Every row comes from one small tree of marks. The marks that hang from a mark follow it in brackets, in the order of their numbers. Every link used is in the known rows. Which tree was each row made from?
(in the rows, 128 means zero)
Known rows
z_69(z_281(z_544) z_627(z_547(z_938) z_860)): [209  99  86 198 155 139 126 132 117 131 202 137 144  91  96 122 113 102
  92 129  87 123  96 147]
z_547(z_627(z_860) z_938): [173  69  93 145 130 147 124 101 136 151 164 160 115  66 103 133 107 141
 143 113 106 145 124 156]
z_735(z_402): [ 95 119 111 121 123 123 124  97 126 121 110 144 142 115 127 137 177 128
 148 133 140 124 119 145]
z_723(z_111(z_544(z_860)) z_402): [197 146 108 123 133 113 137  88 153 119 138 139 134 168  75  94 158  97
 103 131 109 129 144 174]
z_69(z_281(z_544) z_627(z_547)): [161 118 114 188 144 125 128 147  96 119 188 123 145 145 112 114 115  98
  75 132 107 108 102 131]
z_547(z_938): [155 107  96 135 132 154 126 119 136 146 144 148 122 114 110 124 120 130
 153 121 122 138 120 145]
z_281(z_69(z_627) z_544(z_860)): [211  90 116 135 169 133 127 121 117 121 156 172 140 131 114 123 127 147
 103 154  80 113 150 132]
z_723(z_402): [132 155 101 121 122 129 119 130 127 125 105 107 137 130 105 131 122 111
 135 122 132 119 135 148]
z_281(z_69(z_627(z_860)) z_544): [192  91 104 148 156 139 131 118 121 124 147 171 141 101 127 163 126 147
  98 162  94 123 143 136]
z_547(z_627(z_69 z_860(z_544)) z_938): [195  22 103 154 117 142 123  85 134 142 186 150 118  28  81 133 139 156
 140 100 110 142 133 166]
z_627(z_69 z_547(z_938(z_410)) z_860): [179 134  92 142 123 147 113 126 163 147 184 120 119  19 104 154 145 128
 125 135  92 125 105 138]
z_111(z_544): [125 106 128 139 134 129 131  85 130 115 149 157 108 151 131 112 141 127
 124 143 131 140 117 128]
z_627(z_69(z_281) z_547(z_938(z_410)) z_860): [197 150  97 161 122 147 113 136 143 139 220 113 114  19  98 134 121 104
 109 134  74 118  84 147]
z_281(z_69(z_627(z_547(z_938))) z_544(z_860)): [240  77  88 146 182 147 118 114 131 136 183 174 143 119  96 130 126 148
  98 153  74 105 132 137]
z_627(z_69(z_281) z_860): [176 145 137 155 116 118 128 137 122 116 188 116 124  38 102 124 108 112
  90 134  90 131 109 148]
z_547(z_627(z_69 z_860)): [153  97 131 138 113 120 130 118 129 132 173 134 120  45 105 141 115 145
 105 122 112 139 132 150]
z_281(z_69 z_544(z_860)): [211  99 126 101 162 134 123 105 136 114 145 167 127 122 114 128 126 144
 103 157  84 107 154 140]
z_69(z_281 z_627): [150 135 123 188 131 126 131 157  84 126 177 127 140 136 122  98 105 102
 110 121 106 126  99 128]
z_69(z_281 z_627(z_547(z_938(z_410)) z_860(z_544))): [203  86  90 208 142 138 107 125 115 136 206 122 141  71 108 116 154 101
 124 115  86 115  84 128]
z_547(z_627(z_69(z_281) z_860(z_544)) z_938(z_410)): [192  58 102 167  97 154 116 107 121 137 214 144 102  22 100 115 136 117
 154 101  90 130 109 163]
z_281(z_69(z_627(z_547(z_938(z_410)))) z_544(z_860)): [225  99  85 139 171 159 114 120 133 140 180 169 129 115 113 130 137 137
 119 154  70 102 130 127]

Write each row's tree
[199  74 100 161 116 150 132 111 121 132 209 157 109  38  81 120  87 125
 113 117  90 141 120 183]  z_547(z_627(z_69(z_281(z_544)) z_860) z_938)
[203  91  96 154 165 134 120 119 132 127 162 157 148  99 120 172 130 149
  73 166  92 109 133 131]  z_281(z_69(z_627(z_547 z_860)) z_544)
[180 118  73 156 146 169 110 138 124 156 176 156 128 113 132 155 125 138
 130 156  91 106 102 123]  z_281(z_69(z_627(z_547(z_938(z_410)))))
[179  68 137 142 121 111 124 102 143 117 154 118 134  36 100 141 168 147
 114 116 117 131 140 141]  z_627(z_69 z_860(z_544))
[159 135 115 193 141 122 122 156  91 128 194 111 145 131 113 110 110  99
  84 126 102 110  86 122]  z_69(z_281 z_627(z_547))
[186 110 106 153 154 135 120 128 118 135 152 160 145  86 127 161 120 150
 105 157  92 124 125 123]  z_281(z_69(z_627(z_860)))
[161 152  96 132 113 126 140  92 146 122 131 137 133 177  88 120 152  95
 106 133 133 132 138 178]  z_723(z_111(z_544) z_402)
[146 135  86 134 130 159 109 128 148 150 158 124 118 110 123 137 141 118
 146 129 113 115 103 128]  z_627(z_547(z_938(z_410)))
[199 107  93 147 138 137 118 117 160 144 187 119 131  27  83 154 129 138
 102 133  98 130 109 147]  z_627(z_69 z_547(z_938) z_860)
[187 100  84 183 156 134 118 129 135 151 171 132 149  78 103 143 135 135
 113 127 101 133 103 126]  z_69(z_627(z_547(z_938) z_860))
[172  94 104 142 148 148 134 126 109 125 146 172 136 142 130 152 120 144
 106 159 106 115 142 137]  z_281(z_69(z_627) z_544)
[177 117 122 186 143 121 138 140 100 115 170 138 143 103 118 113 117 100
  94 130  95 134 116 140]  z_69(z_281(z_544) z_627(z_860))
[187  70 128 147 134 105 113 101 154 119 174 102 144  32  90 154 172 146
  85 127 112 114 126 134]  z_627(z_69 z_547 z_860(z_544))
[215  68  77 166 154 155 103 110 134 146 178 155 140  68 123 165 163 148
 127 144  88 106 112 122]  z_281(z_69(z_627(z_547(z_938(z_410)) z_860(z_544))))
[199 130 136 141 141 113 122 132 127 108 208 107 129  88  83 104 116 107
  60 134  84 101 114 147]  z_627(z_69(z_281(z_544(z_860))) z_547)
[172 133 122 194 139 117 128 149  97 125 177 129 145  91 119 110 113 103
 102 127  91 133  98 129]  z_69(z_281 z_627(z_860))
[166 108 132 156 108 119 127 129 110 123 202 130 116  42 100 122  93 123
  90 121  95 132 111 158]  z_547(z_627(z_69(z_281) z_860))
[192 122  83 195 145 151 121 141 118 134 200 136 132  87 113 121 125  90
 113 131  83 121  94 137]  z_69(z_281(z_544) z_627(z_547(z_938(z_410)) z_860))
[209  32 105 172 112 141 122  96 118 134 217 148 115  26  75 114 118 132
 126  99  97 134 114 174]  z_547(z_627(z_69(z_281) z_860(z_544)) z_938)
[175  75 100 153 106 159 138 118 107 134 211 156 100  82  85 109  81 120
 123 112 105 133 118 183]  z_547(z_627(z_69(z_281(z_544))) z_938)
[177 112  99 158  97 160 123 129 121 146 213 146  96  26 104 119 102 110
 143 114  83 138 101 162]  z_547(z_627(z_69(z_281) z_860) z_938(z_410))
